Each row was made from one small tree. The marks that hang from a mark follow it in brackets, in alphabetical order. Every link used is in the known rows. Write each row's tree.
Known rows
X[W[G[A[B] M] L]]: [ 49.8  11.7   8.0   2.8 -33.4 -11.2  28.8   7.9  -3.3 -17.1 -29.6 -11.5
  -3.2 -27.9  -3.8  20.5   8.4 -17.4   9.9  -8.6  11.9  17.4   2.0  -8.7]
V[W[G]]: [  2.5   1.4  22.7  -2.3   2.6 -26.9  -4.8  -1.5  -9.9  10.3 -10.2  -3.4
  11.3 -14.7  -9.5   1.1  19.8   5.1  17.3  -0.2   9.6   6.9   1.8  -2.4]
X[W[G[M] V]]: [ 31.1  -0.1  18.6 -12.0 -20.7 -45.8  -8.6  -3.4 -15.2 -32.8 -26.1   7.1
  -8.2 -14.4  -8.4   4.6  15.5  11.2  11.4 -27.8   7.3  13.8  -6.3  -6.8]
W[G[A] L Q X]: [ 26.0   0.0 -29.1 -18.0   0.8  -8.9  34.0  16.8  -3.3   6.1 -27.8  -0.9
   0.4 -15.3 -21.3  25.6 -32.2  -5.7  -9.5   9.0  20.5  51.0  20.2  -0.4]
F[W[Q]]: [  4.3   1.3 -16.9  -3.2  22.1  -5.6   5.1   5.5  12.8 -17.5 -11.2  18.8
   1.4  12.5   2.6   5.3 -34.7   0.9 -10.5 -14.4  -1.6  26.7   9.8  -4.1]
W[G[A M] L V]: [ 31.6  16.8  -1.7 -14.2 -17.3 -16.1  19.1  15.5  -6.0  -3.6 -26.3   5.0
 -17.8 -14.4  -4.9  18.3   1.4  -9.5   8.7 -28.4  -8.3  32.2  -3.9  -5.7]
Q[W]: [  3.4  -4.5 -14.0   0.3  -2.7  -4.1 -16.8   6.8  10.5 -10.6 -14.7   1.9
   2.2   4.7  -2.5  -9.9  -0.2  -0.4 -13.3   5.8  -5.0   6.6  -9.9  -1.2]
G[A]: [  7.7  13.7 -20.6   1.1 -10.5   3.3  19.4  11.2  -4.0   4.2   2.7  -4.2
  -3.4   3.3  -0.7   6.3   6.4  -6.9   2.7  -3.7  -6.7  -7.2  -5.2  -4.3]
D[B]: [  4.1   0.3  -8.2   1.6   3.4  -2.9   3.4   1.1  -9.4  -6.6 -17.1  10.6
   1.9  13.6 -14.3   3.2  -6.4  10.3  -0.3   2.0  -2.8  12.4   4.1   0.9]
G[W]: [ 10.6   5.4  12.0  -1.2   7.9  -8.7  -7.5  -6.1  14.7  -7.4  -0.9   5.9
   1.0  -4.8  -9.2 -10.7   7.2   7.1   5.2  -2.3 -10.9   5.3 -10.8  -5.9]
V[W[G[D[B]]]]: [ 13.4   3.4  26.1   4.5   1.6 -29.9  -4.2  -9.3 -26.3  -3.0 -14.6  22.8
  30.1 -16.0 -27.8  -2.9  17.6  12.3  18.1  -0.3   9.0  26.8  20.0  -0.7]
F[W[Q V]]: [ 10.9  -4.9 -14.9 -14.2  20.2 -10.2  -4.8   1.2   7.2 -33.4 -20.5  24.9
  -7.3  10.0  -1.2   5.9 -36.7   4.2  -9.2 -29.3  -5.9  34.4   7.7  -1.8]
G[D[B] W[V]]: [ 26.1   1.1  18.1  -4.8   5.0 -15.5 -17.6 -19.3  -8.5 -36.4 -14.5  38.3
  11.1  -9.0 -30.8 -14.4   4.3  18.4   8.0 -17.9 -15.5  33.2   4.3  -4.0]
X[W[G]]: [ 11.5 -15.7   5.7   2.6  -8.2 -39.6  -3.7  -8.0  -8.5 -13.7 -18.6  -2.5
  11.9  -2.1 -13.8   7.5   3.8  20.1   6.6  -6.4  21.6   3.0   4.6  -4.3]
X[W]: [ 18.5 -15.8   2.1   0.0  -7.6 -12.3  -3.8 -10.1  -4.2 -14.2 -14.0  -6.5
   2.3  -2.3  -2.5  -7.5   4.9  12.7   1.3  -1.4  17.9  -2.6  -3.4  -3.8]
V[W[G[A D] L X]]: [ 41.0   7.4  15.8 -14.8  -0.8  -6.7  22.0  -1.3 -13.0  24.3 -11.8  -0.7
  21.2 -44.7 -18.7   0.7  11.8  -9.0  13.0   9.6  26.0  37.6  16.0   2.2]
G[W[L]]: [ 21.9  -7.0  14.1  -2.9  12.1   5.2  -3.2  -7.5  24.7   3.3 -15.9   2.0
  -2.1  -8.9  -7.4  -8.4  -9.3   5.7   1.1  -1.2  -2.2  28.3  -5.9  -6.2]
L[W[G Q V X]]: [ 25.9 -25.5 -10.9 -29.1  -4.8 -35.7  -2.1   1.4  -8.2 -41.3 -31.4   7.0
  10.6 -11.9 -32.7  10.7 -27.4  11.5  -3.0  -2.7  22.3  39.0  17.9  -3.7]
B[D]: [  6.4  -2.4  12.6   6.8  -3.8   4.5  -9.7 -12.7 -11.1  -4.6  13.9  16.0
  12.7  -5.5  -9.6   7.0  -5.0  -0.3   9.4   4.7  -6.7   4.0  10.9   4.2]
V[W[G[D] L X]]: [ 34.4  -6.0  36.8 -15.3   9.3  -9.8   3.5 -12.9  -8.9  19.1 -13.9   2.8
  23.2 -46.5 -17.5  -5.7   5.2  -1.3  11.8  12.8  32.3  45.3  22.3   6.4]
Q[W[G[A D] V X]]: [ 30.3   7.4 -17.9 -18.0 -13.8 -30.0  -3.9   5.8 -13.9 -22.3 -15.8  19.1
  16.9 -23.5 -28.0   3.1   6.3  -2.6  -5.8  -7.1   1.6  27.4   5.0   2.4]
V[W[L]]: [ 21.3 -10.0  21.8  -7.6   8.7  14.7  -1.4  -4.9   4.6  20.4 -20.6 -12.4
  -1.4 -19.7   2.9 -12.0   3.4  -2.7   8.5   5.5  14.9  24.7  -1.8  -0.3]
W[G[M] L]: [ 17.1   8.9  16.9  -3.7  -5.7 -13.7  10.9   8.0   4.4   7.1 -18.9   3.5
  -5.8 -14.5  -0.6  12.2  -2.7  -6.9   3.7  -9.2   2.0  30.4   4.2  -3.7]
V[W]: [  9.4   2.1  19.5  -5.9   3.4   0.1  -6.4  -3.0  -4.0  10.0  -4.6  -8.8
   1.2 -14.8   1.3 -13.3  20.8  -1.3  12.1   4.8   5.6   2.6  -6.4  -1.7]

Which tree is each row?
[ 19.6  -1.5 -18.5   3.8  -9.2  -8.9  24.8   6.6  -8.3  -6.9 -15.0  20.5
  18.3 -18.5 -18.4  19.1 -23.7  -7.4  -5.9  -7.4  12.3  49.2  32.4  -5.7]	W[G[A D] L Q]
[ 26.7  33.0   2.2   9.1 -34.9  -8.3  23.0  12.9 -22.2 -33.5   4.7  23.3
   9.5 -26.8 -16.8  38.2  -3.0 -32.3  10.3  -1.6 -19.0  24.0  24.4  -5.3]	W[G[A[B[D]] M] Q]
[ 41.5 -14.1   3.6 -33.7  18.5   2.6  -3.2  -7.2  14.4 -21.9 -35.4  10.5
 -14.7 -25.7 -21.3  -6.3 -31.4   5.7 -11.0   0.5   8.1  66.9   4.3   0.0]	G[W[L Q V X]]
[ 29.7 -34.8  11.7  -9.2  -3.6 -29.3  -9.7 -14.9  -6.2 -18.4 -43.1  -0.2
  -0.6  -9.1 -15.3   8.1 -15.2  22.4   4.6 -19.9  27.6  34.5   7.0  -1.5]	X[W[G L V]]
[ 43.0  -2.7  -6.3 -11.4  -2.3   5.1   5.3  -5.7   4.5 -30.2 -19.5  28.2
   0.3 -26.1 -19.3  -6.7 -16.9  -2.9  -4.7 -20.0  -6.6  57.8  10.0  -9.3]	G[A D W[L Q V]]
[ 29.3 -30.9   4.9   3.7  -7.3 -24.3   1.5 -14.9  -8.6 -24.2 -29.9  18.2
  23.8 -23.8 -19.6   5.6 -24.9  13.1  -7.6  -5.9  37.2  54.1  34.7  -5.3]	X[W[G[D] L Q]]
[ 48.1 -12.8  14.5 -28.5  13.7   3.8  -6.4 -16.8   7.4 -28.6 -21.5  27.6
   2.7 -40.9 -25.3 -13.2 -26.7   1.9 -10.7  -2.1  11.0  73.5  18.0   0.7]	G[D W[L Q V X]]
[ 20.4  39.8   3.1   4.5 -31.1 -13.3  28.8  20.2  -8.5 -13.4  -0.9  -1.3
  -0.9 -20.5  -3.5  25.7  20.6 -28.6  12.2  -8.3 -15.3  -1.8   1.3  -5.9]	W[G[A[B] M]]
[ 22.5 -10.4   0.6  -6.2  13.7   6.2   0.8  -2.2  21.8 -12.5 -25.0   9.3
  -5.0 -10.1 -11.0  -5.1 -26.9   3.2  -9.3   1.6   1.2  49.9   5.1  -8.5]	G[W[L Q]]
[  0.3 -10.2  -7.7 -10.8  -1.3 -32.2  -7.2   3.2 -13.0 -30.4 -23.3  18.6
  -1.0  -3.6 -19.4  18.4 -20.9   8.5  -3.0 -17.1   3.2  34.7  16.8  -2.3]	W[G Q V]
[ 38.9  12.0   3.8  -9.4 -36.3 -33.8   9.2   5.8 -16.2 -37.5  -5.9  19.8
  16.3 -22.0 -16.5   2.1  18.8  -7.9  15.5 -32.7  -6.6  11.2   3.8 -12.7]	L[W[G[A D M] V]]
[ 42.7   7.8  31.1 -25.6  -6.4 -16.5   4.1  -5.0 -11.3  -9.7 -17.0  20.7
   1.7 -46.0 -14.2   5.2  -3.6  -8.5   3.0 -13.5  11.8  54.4  17.7   5.3]	W[G[D M] L V X]
[ 28.0  18.4  -9.7  -3.8 -18.5  -8.8  31.2   7.8 -20.0 -25.8   0.4  16.0
  24.6 -39.9 -25.6  25.6  -9.1 -23.9  -3.5  12.2  12.1  32.3  36.9   1.7]	W[G[A[B] D] Q X]
[ 49.2   6.2  -9.0 -17.3   4.9  11.3  22.7  -1.5   8.8  -8.9 -10.7  16.2
   7.9 -35.3 -22.2  -7.2 -18.2  -8.6  -9.4   9.5   7.7  57.4  13.8  -5.1]	G[A D W[L Q X]]
[ 29.3 -14.0 -11.3 -18.5   8.6  11.5  -5.9   4.6  19.3   6.3 -30.6  -6.7
  -1.9 -13.1  -7.3  -9.0 -19.5  -3.6 -19.8  21.0  14.7  37.1  -3.3   6.6]	Q[W[L X]]
[ 22.5   3.0   4.6  -4.4  -1.9 -10.1  18.1   8.3  -4.7  25.4 -23.5 -11.5
   4.6 -16.1  -8.6   8.2   9.7  -3.4  16.5  -2.2  12.5  22.7   0.3  -5.0]	V[W[G[A] L]]
[ 41.7  -3.1  -7.9 -20.2 -24.7 -19.9  17.1   5.7 -10.5 -35.5 -20.1  -8.8
  14.2 -21.7 -28.6  20.4  -2.9 -10.1  12.4  -3.0  11.0   8.2   7.6  -1.1]	L[W[G[A[B]] V X]]
[ 53.0   7.0  13.5 -37.8   7.8   0.5   1.8   1.2  15.1 -25.3 -32.3  13.0
 -27.4 -35.8 -13.7  -8.2 -17.6  -6.8  -8.3  -6.0  -2.7  69.3  -4.4  -4.2]	G[M W[L Q V X]]
[ 31.4  22.3  -9.1 -17.1   3.3  -3.9  18.0   5.0   8.5   2.1   0.9  -3.2
  -3.2 -14.2 -16.1  -5.5  10.9  -2.4   5.1   8.5  -7.1   6.0 -15.6  -4.5]	G[A W[X]]
[ 38.8   4.1   7.5 -17.8 -18.8 -30.7  10.8   4.0  -7.6 -34.7  -7.6  21.2
  24.2 -35.4 -24.1   0.6  -7.0  -9.2  -2.5   3.2  17.7  39.5  25.7  -7.9]	L[W[G[D M] Q X]]
[ 27.0  38.7  -0.7   1.2 -29.7  14.5  28.7  17.5  -3.8 -13.0   4.7  -4.9
 -11.6 -21.0   7.8  10.9  21.3 -35.8   6.9  -3.3 -20.0  -6.9  -7.5  -5.2]	G[A[B] M]
[ 30.7  19.5  -6.7  -0.9 -20.2 -10.1  30.0  15.6  -9.1  -9.6 -12.6  23.9
   6.0 -28.5  -9.0  15.2  -9.5 -20.5  -3.0 -14.2   0.4  52.1  23.7  -9.0]	W[G[A D M] L Q]
[ 22.1   1.1   4.7 -23.8  10.3   1.2   4.0   2.1  -8.0   0.6 -14.5  -6.0
  -1.8 -29.2  -9.5 -10.1  -0.9  -6.1  -1.3  22.1  19.0  31.0   6.7   1.8]	V[W[Q X]]
[ 36.8 -20.0 -10.0  -9.2 -14.3 -26.8   8.9  -3.6 -10.5 -13.4 -41.0  -5.2
  -2.9  -6.4 -15.9  15.0  -8.3  15.3   7.5 -23.8  20.9  26.8   0.3  -5.7]	X[W[G[A] L V]]
[ 43.1  42.7  23.5   7.4 -26.0  10.7  11.0  -0.3  -0.7 -26.8  18.5  16.7
   2.7 -30.7 -10.4   8.3  23.5 -29.5  20.4  -0.7 -36.7   4.0  -6.9  -8.6]	G[A[B[D]] M W]
[ 18.8  -1.9 -15.5   4.2 -18.4 -36.1  14.7   3.0 -14.9  -9.0 -15.9  -6.2
   8.6   0.4 -13.9  12.4  10.1  12.2   9.8  -9.6  15.2  -4.3  -1.6  -8.0]	X[W[G[A]]]
[ 43.4   5.6 -20.8 -22.5   9.2  10.3  25.6   8.4  16.0  -2.0 -23.3   1.3
  -9.4 -20.2 -18.5   0.8 -22.5  -5.7  -9.9  11.6   4.8  51.2   0.9  -5.3]	G[A W[L Q X]]
[ 36.2 -34.1   7.4 -12.3  -3.4  -2.6 -10.3 -17.1  -1.5 -19.0 -37.6  -5.3
 -10.2  -9.9  -4.6  -4.6 -13.5  15.8  -0.5 -15.7  23.7  29.5  -1.5  -1.2]	X[W[L V]]
[ 56.0  33.9  25.0   3.8 -21.3  20.9  22.9   0.3  13.1 -18.3   0.7  13.0
   2.9 -45.6  -2.2  -5.0  17.7 -34.0   8.4  -7.2 -18.1  28.9   0.7 -10.2]	G[A[B] D M W[L]]
